Each row comes from the steps of one walk. Every step used is in the known rows, and no mark comes twice. Write the walk behind each row, first mark first.
Known rows:
todev sepo: [1.44,-0.27,-0.08,-0.58,-1.29,-1.47,-0.03,1.81,0.47,-0.35,0.27,2.43,1.22,-0.58,0.51,0.06,0.26,-2.30,-1.35,0.57,1.74]
visuz tidof tipo zuti sepo todev: [0.99,1.71,-0.16,-0.02,-3.78,-5.32,-0.56,-1.56,0.04,2.16,-1.91,-2.25,-3.79,-0.19,-0.01,5.06,-0.71,0.59,-3.74,-1.47,-4.02]
tipo zuti: [-2.30,1.71,-1.64,0.63,-0.17,0.78,1.34,1.93,-0.40,2.11,-1.30,-1.12,0.04,1.56,0.13,0.70,1.21,-0.04,0.61,-0.20,-0.39]
tidof tipo zuti sepo: [-1.82,3.27,-0.55,1.94,-2.62,-3.42,1.48,-1.42,0.25,2.68,-2.88,-2.47,-0.56,0.35,-1.47,3.05,1.95,-0.06,-0.68,0.62,-3.22]
todev sepo zuti tidof tipo: [-2.17,3.59,4.13,-0.58,-2.01,-0.29,2.54,-0.22,-0.72,3.94,3.73,1.41,-2.02,-2.04,-2.18,2.23,5.70,-1.07,-0.80,0.34,2.18]
visuz tidof tipo zuti sepo fofe: [0.19,3.15,0.69,0.45,-5.31,-6.05,0.58,-2.99,-3.67,1.76,-3.39,-0.95,-2.37,2.88,-0.27,3.88,2.59,2.22,-2.10,0.13,-2.92]
tidof zuti dofu: [-1.41,0.58,0.27,-1.69,0.58,1.26,2.35,2.01,0.63,0.28,-1.93,0.50,1.50,1.57,-0.11,-1.04,-0.08,-1.64,-4.28,-3.01,1.49]
tidof visuz: [1.50,-0.95,0.99,-0.48,0.26,1.22,-1.19,-2.36,-0.24,1.54,0.23,-0.43,-0.91,-0.35,0.54,3.15,-0.41,2.04,-0.21,1.71,1.70]
dofu zuti tidof: [-0.96,-0.05,3.10,-0.59,1.09,1.83,1.87,1.25,-0.76,2.56,-1.07,-1.05,-0.81,-0.37,-1.51,0.80,4.68,-2.05,-2.55,-0.53,2.91]
visuz tidof: [1.30,0.07,0.79,-0.75,-0.65,-0.66,-1.64,-1.62,-1.58,0.81,-0.36,0.89,-3.58,0.68,0.03,1.65,-2.01,2.20,-0.61,-1.44,-0.77]
zuti dofu tidof tipo: [-1.07,3.40,4.21,-4.34,-0.38,-0.56,1.45,-1.28,0.72,1.91,0.56,-1.35,-1.70,-1.90,-2.64,-0.33,1.06,4.00,-2.81,-2.76,-0.15]
dofu tidof tipo: [0.13,2.06,3.04,-3.66,-1.41,-2.21,-0.72,-2.30,-0.29,1.95,1.47,-2.52,-3.27,-2.67,-2.92,0.61,1.99,3.51,-1.56,-1.01,-0.14]
dofu tidof zuti: [0.39,-0.27,1.42,-4.36,0.17,0.12,0.18,0.43,-0.67,0.35,-0.89,-2.33,-1.55,-1.10,-1.58,-0.95,1.07,0.14,-4.12,-2.12,2.39]
dofu zuti tipo tidof visuz: [-1.29,1.34,3.68,0.26,-1.68,2.96,-0.70,-2.06,0.62,5.61,0.67,-2.81,-4.03,-0.67,-0.79,8.77,3.29,3.23,-4.48,1.91,4.24]
visuz tidof tipo zuti sepo: [-0.36,3.33,0.27,1.27,-3.57,-4.11,-0.02,-3.16,-1.50,3.50,-3.33,-1.91,-4.34,1.24,-1.48,4.65,0.21,2.05,-1.48,-1.02,-3.82]
tidof tipo zuti: [-2.25,2.88,-1.21,0.67,-2.39,-1.55,0.89,0.34,-0.28,4.16,-0.34,-2.06,-1.86,1.15,-1.76,2.20,2.61,1.03,-0.21,-0.36,-1.21]
visuz tidof tipo zuti dofu: [-2.47,4.74,1.00,-0.62,-2.31,-0.85,1.15,-0.53,-0.96,4.74,-1.52,0.05,-3.95,2.23,-1.46,2.70,0.06,3.70,-2.20,-3.52,-2.01]
dofu zuti tipo: [-2.02,1.03,0.84,-0.55,-1.97,1.27,1.31,2.63,-0.12,3.31,0.13,-2.04,-2.16,-0.33,0.47,2.05,4.61,-0.63,-4.04,-0.56,0.37]
dofu zuti sepo: [0.31,-1.53,1.68,1.22,-0.77,-0.67,1.32,0.80,-0.42,0.54,-4.77,-1.28,0.73,-0.90,-0.92,1.58,1.50,-2.48,-4.29,1.19,-0.94]
sepo zuti: [-2.78,0.67,1.77,0.63,-0.11,2.26,1.64,1.09,-1.11,1.93,1.19,0.20,-1.39,-0.92,-0.34,0.42,1.12,0.54,-0.07,0.94,-0.57]
tipo tidof: [-0.97,1.42,1.47,1.06,-0.41,0.76,-0.76,-2.54,1.13,0.65,0.41,-0.40,-0.92,-0.09,-1.68,3.76,-0.85,1.75,-0.25,0.89,1.91]

Write each row's walk:
[0.73,0.70,2.55,0.60,0.10,1.93,-1.98,-4.69,0.64,2.11,0.61,-0.92,-1.73,-0.19,-1.10,6.75,-1.40,3.71,-0.49,2.59,3.92] : tipo tidof visuz
[0.78,0.97,2.95,-0.94,1.85,1.98,0.15,-3.52,-0.27,2.14,1.28,-0.59,-1.05,-0.54,-0.08,3.36,2.19,1.65,0.87,0.89,4.13] : zuti tidof visuz
[-3.88,4.59,0.05,0.04,-1.25,0.06,2.85,1.17,0.82,3.96,-0.98,-0.66,-0.37,1.54,-1.20,1.21,1.97,1.61,-1.49,-2.03,-1.51] : tidof tipo zuti dofu
[-1.32,0.58,1.74,0.07,-1.22,1.18,1.69,2.86,-0.77,1.54,1.53,2.71,-0.36,-1.40,0.17,0.69,1.50,-1.58,-1.51,1.57,0.97] : todev sepo zuti
[-3.53,2.97,-0.33,0.04,1.02,2.35,3.50,2.63,0.80,2.04,-2.18,0.25,1.55,1.92,0.48,-0.24,0.27,0.41,-0.69,-1.70,-0.36] : tipo zuti dofu
[-2.84,3.34,0.33,0.17,1.51,1.73,2.78,0.58,-0.05,2.92,-0.19,-1.11,-0.33,1.43,-0.42,0.78,3.91,-0.43,1.53,-0.66,1.82] : tipo zuti tidof
[0.29,2.10,1.57,-3.16,-2.26,-4.42,1.11,-0.36,1.69,1.40,-1.36,-4.65,-1.74,-2.99,-1.03,2.66,1.61,0.82,-4.20,-0.81,-2.41] : dofu tidof tipo zuti sepo todev
[2.52,-1.74,1.75,-4.54,-0.50,-3.24,0.48,0.54,1.73,-2.35,-2.03,-3.34,0.14,-3.04,-0.08,0.48,-0.24,-2.44,-7.00,-1.63,0.45] : dofu tidof zuti sepo todev
[-3.93,4.66,2.95,0.73,-3.01,2.17,1.69,0.56,1.32,3.60,4.26,0.96,-3.08,-1.51,-0.07,5.63,2.97,0.84,-2.11,1.71,2.67] : todev sepo zuti tipo tidof
[1.94,-0.62,0.40,-0.12,-1.67,-2.89,-0.61,-2.07,-1.46,-0.23,-4.21,-0.45,-2.47,1.00,-0.41,2.44,-1.87,-1.12,-4.45,-1.86,-1.00] : visuz tidof zuti sepo
[-0.88,3.32,2.45,-0.59,-0.63,-1.56,0.61,-2.89,-0.11,2.55,2.27,-1.26,-1.93,-0.63,-2.35,1.79,4.00,0.64,0.65,-1.10,1.16] : zuti tidof tipo
[-1.61,2.99,3.12,-3.86,2.12,3.65,2.31,0.00,0.22,3.27,-1.57,-1.46,-1.15,-0.53,-0.14,2.01,0.48,5.18,-2.02,-0.73,2.43] : tipo zuti dofu tidof visuz
[-1.28,2.37,1.52,-0.25,1.99,2.63,1.45,-1.68,-0.56,4.41,0.16,-1.42,-1.36,1.09,0.10,3.90,3.31,1.62,1.37,0.95,3.67] : tipo zuti tidof visuz
[-0.81,3.29,2.34,0.29,-1.34,1.98,-1.14,-4.70,1.60,3.58,2.90,-2.03,-3.49,-0.51,0.22,8.26,1.20,4.71,-0.91,2.06,3.71] : zuti tipo tidof visuz
[2.07,-2.42,-0.84,-0.95,-1.20,-3.41,0.48,1.03,1.83,-1.92,-2.52,-1.85,1.66,-0.77,1.30,1.06,-0.93,-4.81,-6.05,-0.86,-0.63] : tidof zuti sepo todev
[-3.87,3.86,4.03,0.03,-0.87,1.03,2.39,-1.88,-1.20,4.65,3.46,-0.88,-3.37,-1.36,-2.57,1.98,5.11,1.28,0.58,-0.13,0.58] : sepo zuti tidof tipo
[-4.32,3.22,1.45,0.52,-1.55,2.63,2.42,1.09,-0.48,3.53,3.39,-1.05,-3.04,-0.81,1.03,1.89,3.45,1.47,-0.60,0.19,-0.93] : sepo zuti tipo
[1.73,-3.09,1.25,-0.39,-1.09,-2.11,0.89,2.46,1.41,-0.82,-3.54,-1.74,0.94,-2.14,0.64,1.99,0.35,-4.13,-6.71,0.53,-1.24] : dofu zuti sepo todev
